Each row was made from one small tree. The marks that hang from a mark follow it in brackets, in alphabetical order. Every link used is in the known rows. Write each row's tree.
Known rows:
kuzut{fezan{genab}}: [-1.45  3.15  2.25 -0.49  1.48 -1.84  3.22  0.51  0.72  1.18  1.32 -4.07
 -2.98 -1.03 -1.54]
fezan{genab}: [-0.87  0.43  1.88 -1.73  0.43 -1.43  0.26  1.89  0.38  1.94  2.11 -1.83
 -1.47 -0.56 -2.36]
nazo{kasi{genab kuzut}}: [ 1.76 -0.66  2.43 -1.05 -5.28  0.77  2.44  3.87  0.71  2.88 -3.77  1.19
 -3.21  3.46 -4.30]
genab{kasi{kuzut}}: [-0.74 -1.29  2.25 -4.23 -2.42  0.32  1.33  4.82  0.32  1.35 -2.14 -0.59
 -1.83  2.51 -1.75]
musu{kuzut{fezan{nazo{kasi{genab}}}}}: [ 0.22  1.78  1.91  0.42 -0.22  1.03  3.03  2.47 -1.58  4.64 -1.36 -3.43
 -4.06  0.09 -3.60]
kasi{genab kuzut{fezan{nazo} musu}}: [ 1.08  2.35  3.00 -0.67 -1.04  0.31  6.10  1.76 -0.29  1.47 -1.66 -3.65
 -6.04  2.13 -3.10]
musu{kuzut{fezan kasi}}: [-2.38  3.93  1.07  0.52  1.49  1.09  1.87  3.34 -2.18  1.59 -2.01 -4.24
 -2.35 -1.02 -0.82]
nazo{kasi{kuzut{fezan{genab}}} musu vali}: [ 2.99  0.87  2.69 -1.63 -4.93 -0.42  5.91 -1.01  7.14  0.23 -4.02 -1.17
 -2.16  3.51 -4.80]
kasi{genab kuzut{fezan{nazo}}}: [ 0.50  0.68  2.59 -2.13 -1.29  0.10  6.24  3.12 -1.89  2.07 -1.54 -2.41
 -6.26  2.51 -4.32]
nazo{kasi musu{kuzut{fezan{genab}}}}: [ 0.81  2.13  1.00  0.74 -1.38 -0.06  2.93  0.25  2.95  4.03 -1.56 -3.20
 -1.01  0.27 -2.83]
kasi{genab kuzut{fezan{nazo{vali}} musu}}: [ 1.92  2.31  3.50 -1.42 -2.65  0.55  6.34  1.07  1.60  0.25 -2.26 -3.60
 -5.57  2.93 -3.18]
nazo{kasi{genab} musu{kuzut{fezan}} vali}: [ 2.46  2.42  1.11  0.30 -6.69  1.25  3.96  0.49  3.33  2.76 -3.96 -2.05
 -1.31  3.33 -2.22]
musu{kuzut{fezan{genab nazo} kasi}}: [-2.99  1.67  0.98  0.33  4.34  0.41  2.54  2.03 -2.46  1.74  0.87 -5.27
 -4.50 -1.93 -4.06]
genab{kasi{kuzut{fezan{nazo{musu vali}}}}}: [ 0.36 -0.54  2.17 -4.15 -2.52  0.10  5.54  1.23  2.60 -0.25 -3.08 -2.15
 -3.60  3.53 -3.47]
kasi{genab kuzut{fezan{nazo{vali}}}}: [ 1.40  0.63  3.09 -2.91 -2.92  0.19  6.54  2.46  0.19  0.91 -2.10 -2.32
 -5.82  3.29 -4.38]
fezan{genab nazo{kasi vali}}: [ 1.27 -1.64  2.85 -1.14 -0.66 -0.71  1.15 -0.76  3.46  1.12  0.26 -0.41
 -3.25  0.58 -6.98]
genab{kasi{kuzut{musu}}}: [-0.28  0.14  2.60 -2.86 -2.21  0.60  1.16  3.63  1.62  0.81 -2.29 -1.69
 -1.59  2.22 -0.69]

Which tree is each row?
[ 0.40  3.28  3.58 -1.19  0.57 -0.79  4.73  1.14  3.14  0.89 -0.48 -4.79
 -3.32  0.23 -1.66]  kasi{kuzut{fezan{genab} musu}}
[-1.09 -0.95  2.30 -2.75 -0.73 -0.43  1.13  2.82  2.20  0.81  0.64 -2.83
 -2.18  1.28 -1.85]  fezan{genab{kasi{kuzut{musu}}}}
[ 3.65 -2.13  2.01 -2.17 -5.94  0.88  4.58  0.55  2.95  1.63 -3.95  1.44
 -3.84  5.09 -7.08]  fezan{nazo{kasi{genab kuzut} musu vali}}
[-2.78  3.61  1.44  2.97  4.52 -0.59  3.47 -1.78 -0.25 -1.90  0.40 -4.92
 -5.87 -1.71 -3.69]  kuzut{fezan{genab nazo} kasi musu}
[-1.00  0.10  1.26 -1.95 -0.20 -1.36  4.70 -1.72  2.52 -0.69  0.72 -3.79
 -3.87  1.37 -3.73]  kuzut{fezan{genab{kasi} nazo{musu vali}}}
[ 1.48  1.30  2.62 -1.55 -3.91  0.75  2.75  3.78  0.25  1.97 -1.83 -1.54
 -3.00  2.93 -1.43]  kasi{genab kuzut{musu}}
[ 0.92 -1.70  1.02 -0.07  0.07 -1.00  2.06 -1.29  2.13  2.54  0.38 -0.06
 -3.01  0.72 -6.94]  fezan{genab nazo{kasi musu}}
[ 1.97  0.50  2.18 -2.83 -3.97  0.16  7.51  1.32  0.94  0.85 -2.52 -2.03
 -5.27  4.27 -4.44]  kasi{genab kuzut{fezan{nazo{musu vali}}}}
[-0.16  2.62  0.77 -1.22  0.08 -0.52  3.16  1.22  1.12  3.66  0.68 -4.71
 -0.77 -0.19 -1.03]  nazo{musu{kuzut{fezan{genab}}}}
[-0.51 -0.55  1.70 -3.31 -0.88 -0.11  5.26  1.81  0.59  0.89 -2.49 -2.19
 -3.98  2.78 -3.36]  genab{kasi{kuzut{fezan{nazo{musu}}}}}
[ 1.16  4.28  3.75 -1.26 -0.51 -0.10  4.70  1.60  2.57  0.99 -2.77 -3.80
 -2.84  0.81 -0.76]  kasi{kuzut{fezan musu}}
[ 0.36  2.25  2.51 -0.09  1.62  0.70  2.54  1.82 -0.11  4.47 -1.71 -3.57
 -2.95 -1.07 -3.59]  musu{kuzut{fezan{nazo{kasi}}}}
[ 3.94 -0.84  1.85 -1.99 -9.00  0.99  4.17  1.44  4.54  1.21 -5.18  1.71
 -1.86  5.92 -4.61]  nazo{kasi{genab kuzut} musu vali}
[-2.47  1.65  1.51 -1.78  1.27 -0.14  1.55  3.39 -0.23  3.19  1.37 -5.80
 -1.76 -1.01 -0.36]  musu{kuzut{fezan{genab{kasi}}}}
[-1.04  1.57  2.15 -1.46  3.64 -0.30  2.73  2.05 -0.90  4.11  2.15 -5.71
 -3.29 -1.96 -3.17]  musu{kuzut{fezan{genab nazo}}}
[-1.21 -0.38  2.60 -3.49  0.11  0.01  4.33  3.04 -0.24  0.87 -2.00 -2.54
 -4.54  1.73 -3.24]  genab{kasi{kuzut{fezan{nazo}}}}
[-1.98  1.20  0.08  0.01 -1.54  1.79 -0.17  5.24 -4.09  2.56 -1.15 -2.04
 -2.28  0.75 -1.54]  musu{kuzut{kasi{genab}}}
[-2.42  1.76  1.57  0.53  2.46 -0.70  4.01 -1.00  0.22 -2.45 -0.09 -3.56
 -5.69 -0.30 -5.20]  kuzut{fezan{genab nazo{vali}} kasi}
